Each row was made from one path, in order. Every step used is in the known rows, and no mark comes twice. Write each row's path.
Known rows:
R, F, G, P, A: [-0.110,0.381,-0.868,-1.655,2.347,1.292,-0.067,-0.925,-3.686,0.483,-3.177,1.365,-0.877,0.950,-0.417,1.536,3.772,7.921,-0.695,1.070,0.928,-1.072,-1.373,0.643]
A, W, G, F, R, P: [-1.134,-0.492,-2.232,0.317,-2.998,1.907,3.733,-3.636,-3.744,-0.923,-0.920,2.193,-3.662,-3.501,3.940,-0.038,2.660,7.721,0.582,1.538,0.274,-3.681,2.146,-2.322]
F, R, P: [-0.514,-0.372,0.660,0.670,-1.074,1.321,1.791,0.533,-3.803,0.809,-1.163,1.071,-2.634,-0.770,1.679,2.330,0.740,3.594,1.731,-0.262,-1.232,-1.655,-2.408,0.891]
R, P, A, W: [0.602,0.744,-0.825,2.201,1.017,-1.410,3.497,0.458,-3.986,0.682,-4.037,-1.022,-1.525,-2.966,0.949,2.237,2.524,2.444,-1.094,-0.657,-1.638,-0.138,0.365,0.144]
F, G, P, A: [-0.096,0.885,-1.586,0.450,2.442,1.194,1.385,1.221,-3.669,0.029,-1.205,0.859,0.099,0.497,-0.182,1.271,3.482,4.271,-1.004,1.143,-1.488,-0.126,-1.736,0.641]
F, R, P, A, W: [-0.576,1.024,-1.307,1.555,-0.051,-1.014,3.496,0.163,-3.384,0.881,-4.637,-0.571,-1.895,-3.148,2.568,1.013,2.507,4.140,-0.860,0.679,-2.294,-0.758,-0.432,0.016]
W, A, F, R, P, G: [-1.160,1.936,-5.477,-0.400,-1.500,-1.841,3.922,-2.048,-4.156,1.313,-3.111,-2.922,-2.143,-1.319,0.994,5.582,1.833,2.209,1.355,-0.892,-1.534,-5.064,2.007,-1.092]
W, G, F, R: [-1.995,-0.511,-2.487,-1.188,-3.188,3.070,0.406,-3.258,-0.033,-1.522,-0.038,0.580,-1.401,-0.778,2.779,-1.787,1.423,6.078,-0.026,2.820,0.081,-3.227,1.731,-1.738]
G, P, R, F: [0.808,0.430,0.766,-3.185,0.626,0.989,-1.781,-2.297,-2.309,-1.181,1.398,0.049,-0.994,2.447,-1.012,2.693,2.061,5.986,4.163,-0.782,0.938,0.398,0.683,0.928]
A, F, R, P: [-3.135,1.355,-0.171,0.847,-1.589,1.044,2.440,-1.266,-4.647,1.628,-2.168,0.145,-3.657,-1.750,1.797,2.275,1.431,4.242,2.486,-0.567,-2.273,-3.037,-0.867,0.435]
R, F, G, P: [0.123,-0.511,0.181,-2.325,1.530,1.565,-0.025,-1.543,-3.458,0.285,-0.097,3.786,-1.759,1.137,-0.288,0.935,2.567,7.472,1.029,0.376,2.756,-1.450,-1.314,0.124]
G, F: [-0.720,0.298,-1.947,-1.228,-2.344,2.432,-0.274,-2.242,-1.183,-1.144,0.058,-1.032,-0.734,0.067,1.578,-1.684,1.661,3.221,1.023,1.794,0.107,-2.636,1.596,-1.436]
G, F, R: [-2.132,0.689,-2.095,-2.023,-3.445,2.916,-0.250,-2.263,-0.121,-0.963,-0.604,-0.802,-0.964,-0.206,2.873,-2.611,1.725,5.184,1.299,3.228,-0.540,-3.188,0.870,-1.347]
P, G, F, R: [0.081,-0.186,-6.368,-3.520,-3.856,1.772,0.363,-2.573,-1.912,-1.874,-0.897,-2.531,-0.581,0.168,0.959,-1.630,1.313,1.939,0.233,4.732,0.626,-5.725,1.608,-3.085]
R, F, G, N: [-0.701,-0.896,-1.006,-1.979,-0.528,2.652,-0.114,0.969,-0.678,3.580,0.250,0.808,-2.811,-0.043,-0.218,-0.110,1.535,8.066,-0.046,0.542,5.077,-1.500,0.285,-1.151]
A, W: [0.044,0.532,-0.839,0.229,0.331,-1.798,1.500,-0.700,0.649,-0.075,-0.364,0.916,-0.114,-2.054,1.025,-1.537,0.436,-0.121,-0.630,0.048,0.672,0.726,1.759,-1.291]
L, N: [-0.862,-0.137,0.396,0.921,-0.338,-0.053,1.772,-0.573,-0.830,1.568,1.552,0.125,-1.572,-1.462,-0.410,0.506,0.756,0.856,0.434,-3.024,-0.358,1.221,-1.092,-0.306]
F, R: [-1.246,0.312,-0.332,-0.807,-1.128,0.313,-0.066,-0.301,0.747,0.237,-0.512,0.380,-0.317,-0.231,1.553,-1.195,-0.092,2.028,0.194,1.180,-0.719,-0.557,-0.703,-0.001]
F, G, P, A, W, X: [-3.042,1.788,-1.669,-1.043,0.421,1.537,-0.409,0.106,-5.232,-0.361,-1.342,1.593,-2.868,-0.265,0.535,-1.358,2.688,4.557,-0.372,2.366,0.616,-0.393,0.245,-2.496]
R, P, A, F, G, N: [-2.748,1.542,-2.661,2.300,0.058,2.876,3.830,2.569,-6.251,4.677,-2.419,-2.448,-4.325,-2.320,0.299,3.553,4.065,7.202,-0.132,-0.699,-0.684,-2.344,-0.218,0.014]
P, R, F, G, N, L: [-1.270,0.857,-1.143,-2.605,-2.571,2.538,-2.624,0.260,1.725,1.246,-0.805,-0.634,2.210,4.603,-2.415,-0.413,2.052,6.971,2.926,4.175,2.484,-2.212,3.063,2.499]
G, P: [0.587,0.418,0.618,0.290,1.658,0.939,0.884,0.293,-3.300,-0.562,3.322,1.529,-0.573,1.712,-0.259,1.486,2.071,2.569,0.922,-1.409,-0.122,0.406,-1.349,-0.401]
A, F: [-2.619,1.576,-0.829,0.081,-0.398,-0.129,0.530,-1.920,-0.926,0.918,-0.867,-0.929,-1.029,-0.808,0.094,0.104,0.559,0.637,0.745,-0.223,-1.285,-1.324,1.213,-0.384]
P, R: [0.533,0.422,-0.325,-1.447,-0.942,-0.018,-1.257,-0.433,0.762,-1.140,0.029,-1.984,0.438,0.283,-0.468,0.827,-0.524,-0.457,2.919,0.464,-1.434,1.366,1.604,1.237]
F, G, P: [0.336,-0.199,-0.556,-0.183,1.548,1.580,1.325,0.794,-3.431,-0.276,2.177,3.390,-0.789,0.801,0.066,0.979,2.129,3.534,0.713,0.420,0.472,-0.203,-1.675,-0.048]
N, L: [-1.009,1.223,0.072,0.765,-0.958,-0.308,-1.114,-0.362,1.467,-1.217,-0.822,0.757,4.540,4.388,-1.557,-1.470,0.674,-0.496,0.064,3.315,-1.288,-2.060,1.194,2.481]
R, P, G, N, L: [1.423,-0.139,-3.783,0.999,-1.574,1.716,2.255,2.999,-5.096,0.616,1.800,-1.860,1.303,4.677,-3.685,3.617,2.187,0.869,-0.196,1.513,1.827,-4.850,0.388,0.138]
W, G, N: [-0.225,-0.872,-0.975,1.421,0.121,2.404,1.526,1.968,-0.184,2.117,4.062,-0.296,-1.745,-0.141,-0.255,1.261,0.795,3.951,-1.595,-1.721,3.168,0.332,1.066,-1.930]

Which path is each row?
[-0.220,-0.447,-1.463,-3.537,-1.547,2.575,-1.544,0.509,0.189,2.690,0.150,-1.168,-2.229,0.205,-0.681,0.777,1.052,7.584,2.962,0.866,3.791,-0.274,1.769,-0.027] : P, R, F, G, N
[-3.210,1.850,-3.041,0.482,0.233,-0.001,1.088,-0.948,-1.380,1.480,-5.638,-1.605,-0.385,-2.132,0.264,-0.385,1.974,2.316,-1.068,2.262,-2.696,-1.806,1.099,0.514] : P, A, F, G
[2.823,-1.475,-3.299,-0.191,-0.468,-0.209,2.405,0.443,-5.983,-0.799,-0.931,-0.909,-1.837,-0.298,-1.914,4.451,0.549,-1.463,0.212,-0.077,0.527,-3.505,-0.936,-0.796] : R, P, G
[0.280,-0.151,0.371,-3.571,-1.266,-0.153,-2.745,-2.615,0.808,-0.553,-2.229,-1.467,-0.381,0.691,-0.887,1.098,-0.196,3.403,3.451,0.565,0.874,0.041,1.994,1.272] : P, R, F
[-2.146,1.988,-0.802,2.225,0.437,0.385,2.599,-0.726,-5.505,1.620,-4.755,-2.495,-2.500,-1.783,0.174,3.675,2.725,2.987,0.470,-1.193,-3.644,-2.121,-0.110,1.162] : R, P, A, F
[-4.550,1.959,-2.395,-1.548,-4.804,3.819,-0.323,-2.486,-6.723,-0.315,-4.623,-1.619,-5.453,-1.953,3.706,-1.432,3.116,7.991,1.552,3.368,-0.836,-4.400,1.082,-2.939] : G, F, R, P, A, W, X
[-3.990,2.669,-2.459,3.033,-0.927,2.828,2.888,2.141,-4.798,3.270,-3.451,-1.530,0.300,2.216,-1.335,1.949,4.765,6.625,-0.061,2.390,-1.930,-4.339,0.783,2.629] : R, P, A, F, G, N, L
[-1.581,-0.200,-2.649,0.804,-2.342,3.598,2.327,-2.027,-4.694,-0.886,-4.052,-1.154,-2.772,-1.578,2.813,2.022,3.620,8.335,-0.379,1.889,-1.988,-4.086,0.151,-0.283] : W, G, F, R, P, A
[0.408,-0.157,-1.813,3.677,1.211,1.056,4.913,2.169,-4.064,2.652,-0.039,-1.186,-3.441,-2.925,0.760,3.390,3.197,6.293,-2.690,-2.432,1.622,0.206,1.354,-1.747] : R, P, A, W, G, N
[-0.023,-0.630,-0.714,-3.941,-1.310,0.718,-2.334,-2.150,0.645,-0.124,-3.638,0.178,-0.829,-0.305,-0.677,0.383,0.050,4.344,3.186,2.310,1.282,-0.778,1.659,1.565] : P, R, F, G
[0.617,0.246,-0.816,-1.541,0.550,1.593,-0.046,0.279,-2.605,-1.262,2.018,1.370,-0.332,0.876,-0.595,1.533,1.716,3.041,3.578,0.901,-1.115,0.940,0.067,1.135] : F, G, P, R
[-2.513,1.490,-2.048,1.799,0.169,0.920,3.023,-0.388,-5.849,1.997,-6.110,-0.767,-2.965,-2.654,0.303,2.980,3.015,4.113,0.264,0.547,-3.147,-2.748,-0.427,1.518] : R, P, A, F, G
[-0.385,-0.994,-0.356,-2.388,-0.260,0.672,-0.991,-1.837,-0.217,0.993,-3.566,2.352,-1.128,-0.459,-0.201,-0.300,0.447,5.042,0.130,1.761,2.757,-1.878,-0.060,0.400] : R, F, G
[-0.046,0.688,-1.656,-1.510,2.641,-0.678,1.501,-1.604,-3.000,0.412,-3.496,2.302,-1.021,-1.098,0.656,-0.257,4.269,7.865,-1.462,1.432,1.571,-0.537,0.589,-0.701] : R, F, G, P, A, W
[-0.803,0.686,-3.991,0.526,-0.990,0.448,2.051,-3.403,-0.467,-1.597,-3.030,-1.495,-0.295,-2.800,2.040,-1.996,3.085,4.661,-2.652,2.451,-0.365,-1.796,4.291,-2.565] : P, A, W, G, F
[0.225,1.438,-0.614,0.888,2.718,0.469,1.060,0.921,-3.473,-0.545,0.048,-0.943,0.292,1.527,-0.177,1.880,3.428,3.251,-0.849,-0.629,-1.829,0.705,-1.375,0.263] : G, P, A
[-2.820,2.506,-3.030,0.078,0.035,-1.271,1.981,-2.008,0.838,2.029,-2.852,-0.485,-0.279,-1.811,1.602,1.427,1.506,2.889,0.720,-0.259,-1.327,-1.540,3.301,0.047] : W, A, F, G
[-3.613,2.167,-2.010,1.058,1.475,1.028,2.101,-1.943,-3.139,0.030,-0.728,-0.169,-1.357,-0.032,1.007,1.613,3.697,6.493,-1.152,0.183,-3.019,-1.317,0.102,-0.526] : W, G, P, A, F, R
[-1.937,3.456,-2.719,-0.866,0.581,-0.475,1.595,-2.192,-1.630,0.465,0.494,-1.043,-0.408,0.009,1.022,3.749,3.122,5.050,4.486,-0.849,-2.744,0.105,3.667,0.868] : W, A, F, G, P, R
[-4.102,2.753,-2.275,0.101,-0.598,-0.218,0.663,-1.491,-0.196,1.357,-4.818,-3.106,-0.601,-1.416,1.483,-1.007,1.975,3.178,-0.609,1.777,-3.609,-1.788,0.378,0.413] : P, A, F, R
[-1.269,0.033,-1.299,-0.698,-3.554,3.664,1.788,-1.748,-4.838,-0.205,-1.412,0.020,-3.360,-0.899,3.197,0.628,2.502,6.996,2.504,1.415,-1.026,-4.327,-0.552,-0.622] : G, F, R, P
[1.141,-1.055,-4.348,-0.384,-1.875,2.359,3.344,3.140,-5.620,2.210,2.214,-2.258,-3.707,-0.014,-0.542,3.775,1.449,3.593,0.052,-0.376,2.269,-3.848,-1.450,-2.389] : F, R, P, G, N
[-1.420,2.115,-6.223,0.226,-1.633,0.302,4.758,0.605,-4.609,3.978,0.530,-4.512,-3.665,-0.884,0.897,5.778,3.008,5.338,1.008,-2.202,0.701,-4.655,2.108,-2.634] : W, A, F, R, P, G, N
[-2.400,2.907,-1.376,1.035,2.237,0.500,1.477,-1.118,-4.383,0.446,-0.726,-1.835,-0.756,0.500,-0.322,1.808,4.109,3.790,-0.066,-0.874,-3.012,-0.845,-0.110,-0.169] : G, P, A, F
[2.003,-1.115,-5.182,-1.334,-2.825,2.175,2.207,-1.772,-7.370,-1.759,-1.036,-2.057,-2.528,-0.413,-0.804,3.168,2.236,1.685,1.180,1.597,0.632,-6.232,0.741,-2.356] : R, P, G, F
[0.225,1.231,-2.412,0.634,2.744,-0.675,2.887,0.450,-3.083,0.011,-1.290,1.752,-0.106,-1.609,0.774,-0.392,3.914,4.172,-1.864,1.342,-0.849,0.748,0.191,-0.694] : F, G, P, A, W
[-2.637,2.450,-0.545,-0.559,0.469,0.913,-0.817,-0.280,-5.020,-0.581,0.100,-0.099,-2.473,0.624,0.400,-0.629,2.689,3.484,-0.243,0.690,0.210,0.386,0.414,-2.781] : G, P, A, W, X
[0.931,-0.777,0.743,-2.473,0.980,1.119,-1.463,-3.113,-2.057,-1.987,1.830,1.329,-1.263,1.904,-1.339,3.570,1.656,6.694,2.885,-1.189,1.716,0.388,1.374,0.451] : W, G, P, R, F
[-1.280,1.688,-2.512,2.871,0.231,-0.274,1.925,1.251,1.763,0.748,-0.099,-1.012,3.458,2.048,-1.066,-1.428,3.242,3.854,-3.973,2.497,0.826,-0.772,4.015,-0.063] : P, A, W, G, N, L
[-1.108,0.456,-4.403,-0.670,-1.981,0.143,3.158,-1.455,-6.041,0.531,-2.412,-1.490,-3.270,-1.410,-0.332,3.569,1.056,1.000,1.400,0.960,-1.258,-5.643,-0.421,-1.219] : A, F, R, P, G
[-0.572,-0.013,-1.344,2.383,0.349,-0.756,4.073,-0.688,-2.962,0.282,-4.445,0.752,-2.215,-3.781,2.301,1.887,2.070,4.985,-2.019,0.134,-1.549,-0.789,0.402,-0.148] : F, R, P, A, W, G
[0.735,-0.010,-0.493,1.104,2.277,-0.709,3.066,-1.392,-2.091,-1.316,3.813,3.638,-0.880,-0.794,0.514,0.861,1.999,3.321,-1.285,-1.338,1.475,1.090,1.335,-2.184] : A, W, G, P
[-2.727,1.265,-0.058,0.414,-1.380,0.765,-0.066,-0.005,-6.350,0.493,-3.985,-1.050,-4.325,-1.682,0.520,1.270,1.433,2.693,0.495,0.366,-0.278,-1.241,0.257,-1.459] : R, P, A, W, X
[-2.373,1.807,-1.633,2.033,2.510,0.804,2.113,-1.818,-3.953,-0.226,-0.201,-0.530,-0.981,0.090,-0.438,2.820,3.795,4.530,-1.597,-1.130,-2.268,-0.756,0.881,-0.350] : W, G, P, A, F
